What can hang from each mark
Z_114: Z_223 Z_482
Z_740: Z_739
Z_223: Z_114 Z_739 Z_911
Z_482: Z_114 Z_739 Z_911
Z_911: Z_223 Z_482
Z_739: Z_223 Z_482

Each row was made from one small tree. The marks that hang from a mark follow it in brackets, in the order of their numbers. Every link used is in the known rows. Write each row's tree.
In the rows, 128 means zero.
Known rows
Z_911(Z_223(Z_114) Z_482): [127 205 132 152 116 188 119 139 185 155 120 138 136 119  96  74 134 110
  82]
Z_223(Z_114 Z_911): [ 87 147 121 156  95 128 125 120 168 123 155 133 115 133 103 139 113 155
 122]
Z_223(Z_739 Z_911(Z_482)): [121 113 132 144 134 143 100 117 138 106  71 190 108 112 160 154 128 203
 107]
Z_911(Z_223(Z_114)): [118 191 126 151 108 182 141 130 158 123 133 106 150 130  92  87 117  69
 111]
Z_482(Z_114(Z_223) Z_739): [158 125  85 149 138 140 111 150  75 164  99  78 105 100 139 115 160 108
  98]
Z_740(Z_739(Z_223(Z_114) Z_482(Z_911))): [121 112 163  80 115  64 141 115 129 123 206 119 140 166 108 130 138 158
 182]
Z_739(Z_223): [118 126 132 113 123 105 115 154  99 101 111 122 126 156 131 126 104 157
 141]
Z_223(Z_114 Z_739 Z_911(Z_482)): [111 136 114 156 100 151  84 109 181 126 103 165  96 111 122 134 131 220
  89]
Z_223(Z_114(Z_482) Z_911): [ 80 122 145 137 108 137 109 152 181 131 132 141 112 134  98 138  48 152
 133]
Z_114(Z_482): [102 127 166  99 139 141 105 167 122 116  77 131 141 140 119 124  50 118
 146]
Z_740(Z_739(Z_482(Z_114 Z_911))): [121 117 150  99 141  90 160  86 111 118 173 119 177 145 126 137 162  94
 164]
Z_114(Z_223 Z_482(Z_739 Z_911)): [159 113 208  89 164 113  81 215  86 181  59 125 107 111 145 128  80  87
 153]
Z_740(Z_739(Z_223(Z_911))): [104  79 145 116 124  70 153 142  99  89 172 143 126 170 133 155 104 203
 166]
Z_911(Z_223): [129 173 144 140 135 169 156 135 118 106 107 126 160 131 123 110 119  59
 121]
Z_223(Z_114(Z_482) Z_739 Z_911): [ 96  96 131 130 105 158  83 135 172 107 100 140 106 123 115 143  52 177
 125]
Z_911(Z_482): [118 167 147 126 136 136 107 134 132 137  85 154 129 129 127 112 142 165
 101]
Z_114(Z_223): [115 113 160 107 120 102 114 160  81 113  88 117 139 139 139 118 140 127
 119]
Z_739(Z_482(Z_114)): [124 123  88 121 130 131 156  85 120 115 140 112 149 127 135 131 154  92
 127]

Write each row's tree
[117 132 125 152 125 160 112 161 167 166 138 131  73 111 102 143  60 150
 135] | Z_223(Z_114(Z_482(Z_739)) Z_911)
[180 202 167 147 174 169 138 156 102 175  98 128 126  98 138 123 133  29
 144] | Z_482(Z_739 Z_911(Z_223))
[136 133 145  91 119  87 116 123 146 138 164 120 123 146 117 126 130 120
 165] | Z_739(Z_223(Z_114) Z_482(Z_911))
[153 164  91 158 132 200 108 117 148 121  60 133 151 102 138  92 145 102
  67] | Z_911(Z_223(Z_739) Z_482(Z_114))
[143 140 107 131 112 192 139  84 153 105 130 119 144 113 118 111 133  77
 116] | Z_911(Z_223(Z_114 Z_739(Z_482)))
[176 198  83 180 157 209 130 138 141 184  98 119 112  86 128  90 157  89
  71] | Z_911(Z_223 Z_482(Z_114 Z_739))
[133  72 119 109 133  81 160 117 120 103 160 166 101 147 157 178 117 163
 160] | Z_739(Z_223(Z_911) Z_482)
[121 120 187  80 150  82 163 102  99 113 175 142 169 150 130 148 152 111
 184] | Z_740(Z_739(Z_482(Z_911)))
[153 125  87 139 137 185 155  79 125  92 108 115 162 112 147 119 143  55
 110] | Z_911(Z_223(Z_739(Z_482(Z_114))))
[119  70 121  94 123  86 166 103  91 107 172 106 161 147 131 128 164 128
 140] | Z_740(Z_739(Z_482(Z_114(Z_223))))
[121  53  99 112 128  65 174 101 114  95 205 130 130 160 141 160 130 175
 162] | Z_740(Z_739(Z_223(Z_911) Z_482(Z_114)))
[119  92 102 121 109  92 143 109 160 120 194 143  91 145 123 154 115 172
 149] | Z_739(Z_223(Z_114 Z_911) Z_482)
[155 118  57 176 134 129 128 147 106 151 136 106  73 114 145 147 123 156
 118] | Z_482(Z_114 Z_739(Z_223(Z_911)))
[108  89 117 130 123  76 136 137 127 115 161 146 122 158 132 140 125 225
 128] | Z_740(Z_739(Z_223(Z_911(Z_482(Z_114)))))
[136 132 148 109 147 113 179  92 119 122 177 120 188 139 128 122 155  47
 161] | Z_740(Z_739(Z_482(Z_114 Z_911(Z_223))))
[165 143 132 138 149 116  95 167  83 184  87  91 122  97 145 118 160  73
 119] | Z_482(Z_114(Z_223) Z_739 Z_911)
[126  78 138  80 133  73 168 109  92  94 187 128 134 169 129 143 130 176
 178] | Z_740(Z_739(Z_223 Z_482))
[127 173 106 173 124 156 109 134 178 185 146 155  65  95 110 131 141 194
  94] | Z_223(Z_114 Z_911(Z_482(Z_739)))
[107  86 108 147 115 100 125 144 110 117 104 117 136 128 144 136 139 125
 100] | Z_482(Z_114(Z_223(Z_911)))
[133 141 129 114 140 110 140  94 127 132 126 120 167 124 139 135 159  56
 144] | Z_739(Z_482(Z_114 Z_911))
[138  63 137  87 125 113 116 118  77  93  82 129 129 123 164 141 156 135
 134] | Z_114(Z_223(Z_739(Z_482)))
[120 132 116 127 123 118  90 149 124 147  79 125 135 120 136  98 162 151
  68] | Z_911(Z_482(Z_114(Z_223)))
[ 97 118 107 155  91 149  97 104 157 100 119 137 113 121 119 143 117 180
 116] | Z_223(Z_114 Z_739 Z_911)
[168 222 150 155 148 180 124 148 141 188 128 107 122  95 106 100 135  36
 131] | Z_482(Z_739 Z_911(Z_223(Z_114)))
